Known rows, with every way that one mark hangs from another
K168[K642]: [-4 -4  2 -3  2 -1 -2  1 -1  2 -1 -2  3  8  0 -1  9 -7  4  3 -6  0 -1 -2
  1 -2 -1  8 -1 -1  3 -8 10 -2 -2  2 -3 -7  0 -1 -2  0  1  2 -3  7  1  1
  6  0 -1 -1  0  0 -2  3]
K642[K419]: [ 3  4  8 -9  1  2  0 -1 -5 -1  0 -2  5  2 -1  2 -4 -2  4  8 -1  3  4 -4
  1 -4 -1  6  5 -2 22  2  8  0  3  7 -4 -1 -2 -2 -3  0 -5 -1  1  6  0 -1
 -1  0 10  3 -2 -1  0  1]
K642[K168 K419]: [  2   4   8 -10   1  -1   1  -3  -5  -3   3  -3   3  -1  -1   1   3  -1
   1   9   1   4   2  -1   1   1   1   4   0  -3  20   1  -4  -2   5   4
  -5   2  -2  -1  -2   0  -9  -5   1  -1   0  -1   0  -2  10   2  -2  -1
   2   1]
K274[K419 K426]: [  3  12   5  -9   1  -1  -2   0  -1   5   5  -1   3  11  -4   0   3  -4
   8   6  -3   3  11  -9  -1  -2   3  19   3  -2   7 -35   9  -5  -2   8
  -3  -8  -3  -2  -1   1  -3   6   0  14  -5   3   4  -2   8   2   1  -2
 -12 -10]
K168[K642[K419] K756[K894[K267]]]: [ -1  -6  -3  -1   6   2   1  -3   1  -2   0  -3  -7  -1   3   3   1  -1
   2  -1   5  -2   5  -3   2   3  -2  -1  -9  -1  -7  13   0   4   1 -10
  -5   7  -1  -2   3   1  -5  -5   4   1   3   0 -15   0  -2  -4  -1   4
   6   1]
K894[K267 K756[K168]]: [  5  -5   5 -18   6  -1   3  10  -2   1   0   0  -1   2  -4  -2  -1  14
  -1   5  -1   4  15  -1   2  -1   0  -1  -2   2   4   1  -8  -5   0   4
  -1   3   4  -3  -1   0   0   4  14  -5   0   2 -15   1   3   3   0   2
  -1   0]
K875[K168[K642] K529]: [ -2  -2   1  -8 -11   3  -1  -1  -1   1   1   5   0   6  -1  -1  11  -6
  -9   4  -4   0  -9   6  -2  -1   2 -11  23   1  -2  -7  11   3  -5  -1
  -1  -8   2   2  -2  -1   4   1  -3  -4  -2   0   8   0  -4   1   0  -5
  -2   2]
K894[K267 K756[K168[K642]]]: [  0 -11   0 -11   6  -2   3  10   0   0  -1  -1  -1   7  -3  -1   6  11
  -1   0  -5   2   8  -3   3   1   0  -1  -9   1  -7  -2  -7  -2  -1  -1
  -3   3   5  -3  -1   1   1   2  12  -4   2   1 -13   1  -4  -1   0   5
   0   2]
K756[K168[K875] K894]: [  2   2   1  11   0  -2   0   3  -1   4   1  -2   7   0   3   0  -5  -1
   3   0   7   0  -1   2   0   0  -2   3  -3   2 -11  10 -14   0   1   4
   4   8  -2   5   1  -1  -2   4  -5  -3  -2   0   4  -1   2   0   0   2
  -2   1]
K168[K875]: [-1  7  1  8 -1 -1 -1  0 -1  2 -4 -2  6  2 -1 -2 -6 -4  5 -1 -4 -1  3 -4
  0 -3  1  9  4  0 12 -2  9 -3  0  7  4 -8  0  1 -4  0  2  4 -3  9 -1  0
  6  0  4  2  1  0 -2 -1]
K875[K168]: [  2   4   6 -17  -6   5  -1  -1  -3   1   0  -5   3   2   2  -2   4  -4
  -4   8  -2   3   3   3  -1  -3   0  -1  21   0   9  -5  12  -2  -3   6
  -1  -6   0   0  -4  -1   1   4  -1  -1  -4   0   4   0   5   4   1  -1
  -2   0]
K168[K642 K875]: [-5  0 -4 13 -1 -1 -2  1  1  1 -5 -2  6  6 -1 -1  1 -7  6 -6 -8 -2 -3 -4
  1 -1  1  8 -2 -1 -1 -5 10 -2 -1  2  3 -8  0  0 -3  1  2  2 -3  8  1  0
  6  1 -4 -2  1  2  0  0]
K875[K168[K642[K419] K756] K529]: [  0   0  -4  -7  -8   7   1  -9   1  -3   2   3 -11  -5   3   3   5  -2
  -9   1  -5   0  -6   1  -3   1   1 -14  17  -1   4  -3  12   5  -2  -7
  -6  -3  -1  -1   2   0   3  -6  -2  -3   0  -2   3   0  -3  -1  -1  -5
   2  -1]
K756[K168[K642 K875] K894[K267]]: [ -2  -7  -4  11   1  -3   2   7   2   2   0  -1   6   7   2   0  -2  -4
   1  -6   6  -2   1   1   2   4  -1   0 -10   1 -23  14 -15   1   0  -3
   3   9  -1   3   0   0  -3   2   2  -6   0   1 -11   0  -5  -3   0   5
   1   2]
K642[K168]: [  1   1   7 -10   2  -3  -1  -1  -4  -1   2  -1   3   0  -1  -2   9  -2
   1   9  -1   3   2   0   1  -1   1   6   3  -1  12  -6  -4  -4   2   4
  -2  -3   0   0  -3  -1  -3   0  -2   1  -2   1   6  -1   5   2   0  -1
   0   1]
K642[K168[K756] K419]: [ 2  3  2 -7  5  1  0 -8 -2 -4  2 -3 -7 -9  3  2  3  2  2  5 -1  1  1 -5
  0  0  0  4 -2 -3 20  1 -3 -2  4 -3 -5  0 -1 -2  1  0 -5 -8  1  0  0 -1
  2 -2  7  1 -1  0  3 -1]
K529[K875[K168[K756]]]: [ -2   6   1 -14  -1   8  -1  -8  -2   1  -4  -6  -7  -8  -7  -1  -5   1
  -4   3  -6  -1  -2   0  -3   4  -1   0  19  -1   9  -8  13   0  -2   0
   4  -7   1  -1   0  -1   3   2  -5   2  -4   0   4   1  -2   1   3   3
  -1  -5]
K875[K168[K756[K894[K267]]]]: [  4  -1   0 -15   1   8   1  -4   1  -1   2  -6  -7  -4   3  -1   3   1
  -6   3   7   0   7   4  -1   1   0  -6  14   1  -9  11   2   1  -4  -8
  -1   2   1   1   2  -1   0   1   3  -4  -4   1 -10   0   0   2   1   2
   3  -3]
K168[K756]: [-1  2  1 -5  5  4 -2 -5  0  2 -2 -3 -6 -6  1 -1  3 -2  4  4 -6  0  6 -6
  0 -5 -2  9  3  0 12 -4  8 -3 -2  0 -3 -7  1 -2  1  0  4  2 -4 10  0  1
  6  0  3  1  1 -1 -1 -2]
K168[K756 K875[K529]]: [-1  5 -4  9 -5  0 -2 -5  3 -1 -4  6 -4 -8  0 -1 -5 -2  1 -4 -6 -3 -1 -2
 -3 -3  1 -2  6  1  9 -2  9  0 -2 -1  4 -9  1  0  1  0  7  1 -4  8  1  0
  8  1  0  3  2 -4  0 -2]
K274[K419]: [  2  11   6  -9   1   0  -1   0  -2   2   3  -1   5   6  -3   0   2  -4
   2   7  -3   2   8  -4   1  -4   0  14   6  -2   8 -43  10  -6  -2   8
  -4  -6  -1  -4   0   0  -2   5  -1  11  -4   2   2   0   7   3   1  -2
  -2  -3]
K168[K756[K894[K267]] K875[K529]]: [  1   1  -4   6  -3   0   1  -3   3  -1  -2   7  -3  -4  -1   0  -6   1
  -2  -5   5  -4   6   2  -1   0   2 -10   3   3  -9  17   0   1  -1  -8
   4   0   3   2   3   0   4   0   2   3   0   1  -9   1   0   2   1  -2
   3  -2]
K267[K894[K756[K168]]]: [  6  -3   6 -14   6   0   0   9   0   1   2  -4   1  -2   2  -2   4  14
   0   5  12   5   1  11   1  -4   0   2 -20   1   3  -6  -4  -2  -1   8
  -2   1   0  -1   0   1   2   4   4   0   1   1   1   1   3   2   0  -2
  -3   2]
K267[K894]: [  2   4   6 -12   3   3  -2   2  -1   2   1  -4   6   1   2  -2   5  -3
   4   7  11   2  -3  10   0  -4   0   7  -9   0   7  -6  11   0  -1  10
  -1  -6  -1   0  -3   0   0   4  -3   7   0   1   4   0   6   3   1  -3
  -3   1]

Rows
[  3   1   2   8  -8  -5   0   4  -1   3   3   8   6  -1   1  -1  -5  -1
  -2   1   8   0  -3   5  -1   1  -1  -8   4   2 -15  11 -14   1   0   2
   5   8  -2   5   2  -1   1   3  -6  -5  -2   0   5  -1   2   2  -1  -4
  -2   2] : K756[K168[K875[K529]] K894]
[-3  2 -8 16 -4  0 -1 -7  3 -3 -2  6 -6 -6  1  3 -5 -3  0 -8 -6 -4 -6 -4
 -2  1  1 -5 -1  0  6  2 10  3  1 -5 -1 -5  0 -1  2  1  1 -6 -3  5  4 -2
  5  0 -4 -2  0 -3  2  0] : K168[K642[K419] K756 K875[K529]]
[-4 -3 -3 13  0 -4 -1  4  2  5 -1 -2  7  4  2 -1  0 -6  4 -6 -6  0 -6 -4
  0  1  0  7 -5 -1 -8 -4 -4 -2 -1  3  3  0 -1  2 -2  0  1  2 -5 -2  1 -1
  7  0 -5 -3  1  2 -2  2] : K756[K168[K642 K875]]
[ -4  -4  -9  18  -3  -1  -2  -5   4   1  -3   6  -6  -4   2   1   3  -3
   0  -8   2  -5  -7   1  -2   1  -1  -5  -2   2 -15   5   2   3  -3 -11
   3  -2   1   3   5   0   6  -1  -8   4   2   0   7   0  -9  -3   1  -2
   2   1] : K168[K642 K756[K894] K875[K529]]
[  3  -4   6 -11   3  -2   1   6  -4   3   4  -1   5   4   1  -1   1  -1
   1   8   9   2   8   3   2   2  -2  -1   1   2 -10  13 -16   0   0   3
  -1  11  -1   2   0  -1  -4   4   4  -6  -3   1 -13   0   5   2  -1   2
  -1   2] : K756[K168 K894[K267]]
[-5 -2 -9 16 -3  1 -2 -6  5  0 -6  7 -6 -4  0 -1  1 -5  0 -9 -8 -5 -6 -3
 -2 -2  1 -3  1  2 -1 -6 10  1 -3 -6  2 -9  2  0  2  0  8 -1 -6  7  2  0
  9  1 -8 -3  2 -3  0  0] : K168[K642 K756 K875[K529]]
[  1   6  -3   9  -3  -1   1  -8   1  -5   1   6  -5 -11   0   1  -5   0
  -2  -3  -1  -2  -2  -2  -3   1   2  -7   2  -2  14   6  -3   0   5  -5
   1  -1  -1   0   1   0  -2  -9   0  -1   1  -2   4  -1   3   1  -1  -5
   4  -3] : K642[K168[K756 K875[K529]] K419]
[ -4   3  -3  -8  -1   6   0  -8  -1  -3  -2  -6 -10  -6  -5   3  -6   0
  -5  -1  -7  -2  -8  -2  -2   6  -2  -4  10  -2   5  -6  14   5   2  -5
   0  -2   0  -3   1   0  -1  -5  -3   0   0  -2   1   0  -6  -3   0   3
   1  -3] : K529[K875[K168[K642[K419] K756]]]
[ -2  -4  -5  -4   0   6  -1  -6   2   1   2  -7  -9  -3   6   0  11  -2
  -5   0   3  -1  -6   3  -1   1  -2  -2   8  -1 -19  -1   4   4  -5 -11
  -3   0   0   1   4  -1   1   0  -7  -3  -2   1   6   0  -8  -4   1   2
   3  -1] : K875[K168[K642 K756[K894]]]
[  1   5  -3  12   3   0   2  -7   1  -4   3  -4  -4 -10   4   3  -5   2
   2  -3   8  -2   0   0  -1   3  -1   0  -9  -1   1  12 -11   2   5  -8
   0   8  -2   1   4   0  -6  -8  -1  -3   1  -1   2  -2   2  -2  -1   2
   6  -2] : K642[K168[K756[K894] K875] K419]
[-1  0 -2 13 -6 -5  0  1  0  0  2  8  5  1  0  2 -5 -4 -1 -4 -2 -1 -8 -1
 -1  2  1 -8  0  0 -2  3 -5  3  3  1  1  5 -2  0 -1  0 -2 -4 -1 -6  1 -3
  2 -1 -1 -2 -2 -3 -1  3] : K756[K168[K642[K419] K875[K529]]]
[  3  -9   1 -10   8  -2   3   8  -2  -2   0  -1  -2   5  -2   2  -1  13
  -1   1  -1   3   9  -3   3   1   0  -3 -10  -1   2   4  -7   0   3   0
  -5   7   2  -4   0   1  -4  -3  16  -7   3  -1 -19   1   0  -1  -3   4
   2   2] : K894[K267 K756[K168[K642[K419]]]]
[  3  -2   1   4  -6  -4   2   5  -1   2   3   9   6   4  -2  -1  -7  -1
  -3   0   9  -1   4   5  -1   1   0 -11   5   2 -12  20 -16   1   0   1
   5  10   1   5   0  -1   2   2   2  -7  -3   1 -11   0   3   3  -1  -3
   0   1] : K756[K168[K875[K529]] K894[K267]]
[  0  -6  -5   4   5  -3   2  11   3   0  -4  -1   1   6  -2  -1  -3  10
   0  -9  -5   0   6  -4   3   2   1   1 -12   1 -10   2  -5  -3   0   0
   2   1   5  -2  -1   1   3   2  12  -4   3   1 -12   2  -7  -2   0   6
   1   0] : K894[K267 K756[K168[K642 K875]]]
[-2  1 -2 13  0 -3  0  2  0  1  1 -3  6  3  3  3 -6 -5  4 -4 -4  0 -5 -4
  1  1  0  4 -7 -1  1  2 -4  2  2  4  0  5 -3  0 -1  1 -3 -4 -1 -3  2 -2
  2 -1 -1 -3 -2  2 -1  2] : K756[K168[K642[K419] K875]]
[  0  -3  -4   8   5  -1   0   9   5   0  -1  -4   2   1   3  -1   2  11
   1  -8   8   0  -8  10   1  -1   1   3 -30   1 -13  -8  -2  -1  -1   4
   2   0   1  -1   1   2   3   2   3  -2   4   0   3   1  -7  -3   0   2
  -1   1] : K267[K894[K756[K168[K642 K875]]]]
[  1  -4   1  -8   5   2   0  -3   0   0  -1  -3  -5  -4   0  -1   2   2
   2   3   5  -1  10  -1   1  -1  -2   1  -1   1  -5  11  -1   0  -1  -7
  -1   2   1   0   3   0  -1   2   2   4   0   2 -12   0   2   1   1   2
   2  -1] : K168[K756[K894[K267]]]
[  2  -1   2   6   0  -3   2   5  -1   3   1  -1   8   4   0  -1  -8  -2
   2  -1   7   0   7   2   2   2   0   1  -3   2 -13  17 -15   1   0   2
   5  10  -1   2   0   0  -4   4   3  -6  -1   0 -12   0   3   2   0   3
   0   0] : K756[K168[K875] K894[K267]]
[  4  -2   0  -2  -3  -4   3   9   0   0  -2   9   2   1  -6  -2  -9  12
  -6  -3   0   0  11   2   0  -1   3 -11   3   3   1   5  -7  -3   0   2
   4   1   5  -1  -1   0   4   3  12  -6   0   0 -12   1   1   4   0  -1
  -1  -1] : K894[K267 K756[K168[K875[K529]]]]
[ 2  6  3  5 -8 -5  1 -4 -2 -5  3  8  5 -1 -2  1 -5 -2 -3  2  2  1 -4  2
 -2  0  3 -7  6 -2 16  7 -3  0  6  3  2  0 -1  1 -3  0 -4 -7  2 -4  0 -2
  3 -1  8  4 -1 -6  2  0] : K642[K168[K875[K529]] K419]
[ -3  -3  -3  13  -7  -5  -1   3   2   4   0   8   4   3  -1  -1   0  -6
  -1  -5  -5  -1 -10   1   0   2   1  -5   2   1  -9  -3  -6   0  -1   2
   3  -1   0   1  -2   0   3   1  -5  -3   0   0   8   0  -4  -1   0  -2
  -2   2] : K756[K168[K642 K875[K529]]]
[ -4   0  -4  -8   0   6  -1  -7   0   1  -1  -6  -8  -5  -4   1   2   1
  -5  -1   1  -3  -9   5  -1   7  -3  -3   9   0 -14  -1   5   4  -2 -10
   3   1   1   1   4  -1   0   1  -8   0  -2   0   4   0 -10  -5   2   5
   2  -2] : K529[K875[K168[K642 K756[K894]]]]
[-3 -2 -2  0  6  3 -1 -6  0 -1 -1 -4 -8 -3  3  3  3 -3  5  0 -6 -1 -1 -7
  1  0 -2  5 -6 -2  8 -2  9  1  0 -5 -6 -2 -2 -3  2  1 -1 -5 -2  7  3 -1
  2  0 -1 -4 -1  1  2  0] : K168[K642[K419] K756]
[-1 -4  3 -2  2 -2  0  2 -3  2  3 -2  3  3  1  3  3 -4  3  5 -3  2 -5 -4
  2  2 -2  3 -5 -2  2 -2 -6  1  1  4 -5  6 -4 -2 -2  0 -6 -3 -1 -4  0 -2
  0 -1  1 -3 -2  1 -2  4] : K756[K168[K642[K419]]]
[ 2  8  3  7 -1 -2  1 -2 -3 -4  2 -2  6 -1  0  1 -6 -2  2  0  0  1 -1 -2
  0  1  3  4 -1 -4 18  3 -3 -2  6  5  1  1 -2  0 -3  0 -7 -6  1 -1  1 -2
  2 -1  8  2 -1  0  3 -1] : K642[K168[K875] K419]
[  0 -10   1  -7   5  -2   0   9  -1   2  -2  -1  -2   3   0  -1   7  12
   0   1  -5   3   3  -2   2   0  -1   4  -9   1  -3 -11  -5  -4  -1   1
  -3   1   2  -2   1   0   2   2   4  -2   1   1   3   1  -6  -3  -1   2
  -1   3] : K894[K756[K168[K642]]]
[  1   2   1 -13  -8   7  -1  -7   1  -1   1   3  -9  -7   1  -1   4   0
  -9   5  -3   0  -2   3  -4  -3   0 -11  25   1   8  -6  11   1  -4  -2
  -1  -8   2   1   0  -1   6   1  -3  -1  -3   0   7   0   0   4   1  -6
  -1  -2] : K875[K168[K756] K529]
[ -3  -5  -3  15   1  -4  -1   4   1   4   2  -2   6   3   3   1   1  -4
   3  -5   4  -1  -7   0   1   2  -2   4 -10   1 -21   4 -13   1  -1  -1
   3   8  -3   4   1   0  -2   2  -7  -4   0   0   5  -1  -6  -5   0   4
   0   2] : K756[K168[K642 K875] K894]
[-4 -2 -3 13 -7 -3 -2  0  2  1 -5  9  4  5 -3 -1  2 -7  0 -5 -7 -2 -5 -1
 -1 -2  2 -2  4  0 -2 -5 10 -1 -2  1  4 -8  1  1 -2  0  6  2 -4  6  2  0
  8  1 -4 -1  0 -3 -1  1] : K168[K642 K875[K529]]
[  4   3   1   2   5   0   1   9   3   0   1  -5   4  -3   1  -2  -5  14
   1  -4  11   2  -1  10   1  -4   1   3 -22   1  -3  -2  -3  -1   1   7
   3   0   1   0   0   1   3   4   4  -1   1   0   2   1   2   2   0   0
  -2   0] : K267[K894[K756[K168[K875]]]]
